Known rows, with every way that one mark hangs from another
V{K{H S Y{X}}}: [-23.4  44.2 -26.8  26.7   0.1  24.9 -20.6  23.6   7.9 -18.1 -33.6 -19.9
  32.4 -56.9  16.4  32.4  -2.4  -4.1 -42.2]
Y{K{H S} X}: [-32.7  34.7 -15.8 -11.7  -2.8   8.6 -15.8  32.7  -0.2 -41.5 -32.0   9.5
  -0.4 -40.4  29.5  24.5  -4.8 -41.2 -25.5]
Y{K{H S V} X{P}}: [-32.1  39.3   2.3  -0.8  -3.0  22.5  -3.5  34.7  22.8 -55.1 -36.9   3.2
  -2.6 -49.3  38.6  30.0  -6.3 -43.4 -23.2]
Y{K X{P}}: [-31.9  30.8  -1.3  -4.5  -7.8  19.1 -22.0  10.8 -40.6 -42.3 -23.1  10.3
  -3.7 -47.2  47.6  31.6  15.3 -22.7 -20.0]
Y{K{S} X}: [-32.1  25.0 -19.6  -7.1  -2.0   9.4 -20.6  27.9 -23.9 -33.3 -29.0   3.9
   6.1 -42.8  34.5  29.1   0.3 -32.8 -20.2]
Y{K{H}}: [-22.9  47.7 -22.8  -8.1  -6.4   8.3  -7.6  19.1  -7.0 -40.5 -28.9  23.2
  -7.6 -42.7  24.3  20.0  -3.8 -23.2 -10.4]
U{K{H V Y}}: [-22.8  54.5 -24.3   7.1 -11.6  20.7   3.6  14.6 -15.9 -17.5 -41.7 -13.4
   6.3 -64.1  21.0  34.7  -2.2 -22.3 -10.1]
U{K}: [-24.7  39.2 -26.9  -1.0  -9.7  14.9 -14.1   7.6 -41.3 -10.6 -34.8   1.3
   5.9 -52.2  24.8  28.6   7.0 -16.1 -13.7]
V{K{H S Y}}: [-19.6  47.1 -32.2  31.7   0.6  23.3 -16.8  24.2  10.6 -18.0 -34.6 -15.3
  33.2 -59.6  12.4  29.4  -6.9   1.1 -35.3]
X{P{T} Y{K}}: [-34.8  28.0  17.7  41.8  -3.2  32.6 -28.4   6.8 -28.0 -47.2 -20.0  19.7
   4.0 -80.1  46.0  29.9  12.3 -12.7 -17.8]
U{K{H V Y{X}}}: [-26.7  51.6 -19.1   1.7 -12.1  21.9  -0.1  13.5 -18.2 -17.7 -40.7 -18.1
   5.6 -61.4  24.9  37.7   2.1 -27.8 -16.9]
V{K{H S Y{X{P}}}}: [-24.2  43.7 -20.5  31.3  -0.2  28.3 -21.4  22.6   6.0 -23.0 -33.3 -19.0
  31.9 -60.4  21.4  33.1  -0.1  -3.1 -42.9]
U{K{H S V Y{X}}}: [-28.3  44.8 -24.2   8.4  -8.0  19.4  -1.1  28.8  -6.5 -18.8 -45.6 -22.4
  14.6 -64.8  21.7  36.5  -7.6 -34.9 -18.0]
V{K{H}}: [-18.2  54.1 -20.9  13.7  -0.5  26.6 -13.8  11.0  25.1 -21.3 -32.1   2.0
  15.6 -42.5  13.4  24.3  -0.2   0.6 -39.6]
U{K{Y}}: [-24.4  38.9 -33.4  10.4 -12.3  14.7 -15.9   5.3 -67.9  -6.3 -32.8 -11.0
  14.7 -65.5  26.7  35.0   9.6  -8.8  -8.8]
X{P{T} Y}: [-35.7  24.2  19.6  51.5  -0.4  40.8 -35.8  -3.4 -16.4 -37.7 -22.6  15.2
  10.4 -80.8  45.0  31.4  14.3  -2.9 -29.1]
Z{P{T}}: [-27.5  36.6   8.3  26.6  -5.1  19.5 -22.2   0.5  10.7 -26.9 -38.8  14.0
   5.7 -56.8  32.2  37.8   1.2  -0.8 -39.0]
U{K{H}}: [-25.4  49.2 -23.6  -5.1  -9.9  13.9  -9.3  12.4 -18.0 -19.2 -37.7   6.9
  -0.3 -49.6  19.6  24.0   1.9 -25.0 -19.5]
X{P Y}: [-36.4  23.8   5.3  44.3   1.1  40.5 -34.4  -7.2 -28.3 -35.6 -22.0  10.8
  14.1 -72.9  50.4  28.3  17.0   0.2 -18.7]

Rows
[-20.7  53.3 -16.9  -7.6  -5.1  15.4   7.1  22.7  21.0 -43.8 -34.9  15.6
  -9.4 -43.9  23.7  24.3 -10.3 -28.0  -6.8]	Y{K{H V}}
[-28.6  47.5  -5.5 -17.8  -6.2  18.1  -0.4  22.2  16.0 -43.7 -33.4   6.6
 -11.2 -37.7  31.7  30.2  -1.9 -39.1 -20.4]	Y{K{H V} X}
[-30.4  40.5 -10.7 -11.3  -1.5  15.6  -1.7  36.6  27.9 -44.7 -38.1   1.9
  -2.1 -41.7  28.5  28.6 -11.3 -46.1 -22.0]	Y{K{H S V} X}
[-30.3  39.5  -9.1  30.6  -0.8  32.2  -5.7  28.5  31.0 -38.0 -43.5 -21.6
  20.3 -69.9  31.3  38.5 -12.9 -24.7 -27.4]	K{H S V Y{X{P}}}
[-32.3  40.9  12.1  -3.5  -9.7  18.2 -18.2  18.8  -9.0 -51.6 -26.5  18.5
 -13.0 -49.6  39.1  29.2   8.1 -33.5 -33.0]	Y{K{H} X{P{T}}}
[-29.8  27.4  -7.5  28.2  -8.9  27.0 -32.6  -3.4 -53.4 -21.0 -24.1 -10.0
  17.1 -70.3  41.4  42.2  16.0   3.4 -28.8]	K{Y{X{P{T}}}}
[-33.2  25.6  12.1  14.1  -5.1  30.9 -33.3  -1.0 -16.7 -30.5 -26.7   6.8
   3.1 -53.1  43.4  35.6  15.7 -10.2 -43.3]	Y{X{P{T}}}
[-24.1  44.8 -17.3  14.8   5.2  26.0   3.1  33.4  75.7 -36.6 -48.7   1.6
   9.6 -49.6  15.5  23.9 -26.3 -29.2 -24.6]	K{H S V}
[-36.3  22.6  -0.4  40.0   1.2  30.7 -27.9  13.6 -30.7 -45.7 -23.2  12.0
  13.9 -74.9  48.7  26.0   8.7 -14.9  -8.4]	X{P Y{K{S}}}
[-27.0  42.4 -28.5   2.2  -5.8  11.6 -10.4  27.3  -6.3 -20.4 -42.6   2.2
   8.6 -53.3  16.6  22.5  -7.7 -32.3 -20.4]	U{K{H S}}
[-29.6  36.5  13.9   1.4  -7.6  26.0  -8.4  17.6  -4.7 -47.4 -29.3   5.7
  -8.1 -53.1  43.5  38.1   6.3 -29.6 -23.7]	Y{K{V} X{P{T}}}
[-34.4  27.2  17.4  47.5   1.1  35.5 -19.2  19.8  -0.1 -50.1 -27.7  11.1
   8.7 -83.6  43.3  31.9   1.3 -21.2 -16.4]	X{P{T} Y{K{S V}}}
[-35.2  33.6   5.7  37.5   1.8  34.3 -14.1  19.7   5.1 -53.8 -29.4  10.5
   8.0 -74.1  45.0  25.9   0.6 -24.2  -9.7]	X{P Y{K{H S V}}}
[-30.8  41.1  -9.4  18.4  -8.8  26.1 -25.4   1.5 -25.6 -31.8 -28.3  -4.4
   9.8 -62.9  36.5  34.3  10.1  -7.7 -31.3]	K{H Y{X{P}}}
[-29.8  29.2 -32.7  12.4  -8.4  13.3 -20.0  19.8 -58.1  -7.2 -36.6 -20.3
  22.7 -66.2  27.8  36.8   4.2 -21.3 -16.6]	U{K{S Y{X}}}
[-36.7  29.6   2.1  36.9   0.6  30.0 -24.5  17.0 -14.7 -51.6 -25.2  15.6
   9.7 -73.3  45.4  22.9   5.2 -21.0 -12.5]	X{P Y{K{H S}}}
[-31.4  18.1 -30.8  27.9  -0.2  18.3 -32.0  17.4 -39.1 -14.2 -31.7 -20.0
  32.1 -66.3  32.8  37.8   0.1  -7.3 -24.7]	K{S Y{X}}
[-20.9  54.1 -18.9  20.3  -5.2  28.8   2.1   9.4  21.5 -29.4 -38.8 -10.0
   9.1 -63.3  22.9  35.4  -9.0  -8.6 -15.0]	K{H V Y}
[-29.0  40.1 -18.3  22.9   0.6  27.2  -4.3  29.9  35.0 -30.6 -44.4 -23.0
  20.5 -64.6  24.0  37.4 -16.9 -26.4 -26.8]	K{H S V Y{X}}
[-33.3  36.0 -13.1  17.6  -0.3  21.3 -20.5   9.7 -15.8 -35.9 -23.5  16.8
   3.9 -59.6  32.9  22.2   4.1 -20.3  -9.6]	X{Y{K{H}}}
[-24.5  40.9 -27.4  -0.6  -2.5   5.9  -8.8  34.0   4.3 -41.5 -33.8  18.6
   1.9 -46.2  21.4  18.6 -13.3 -30.4 -11.9]	Y{K{H S}}
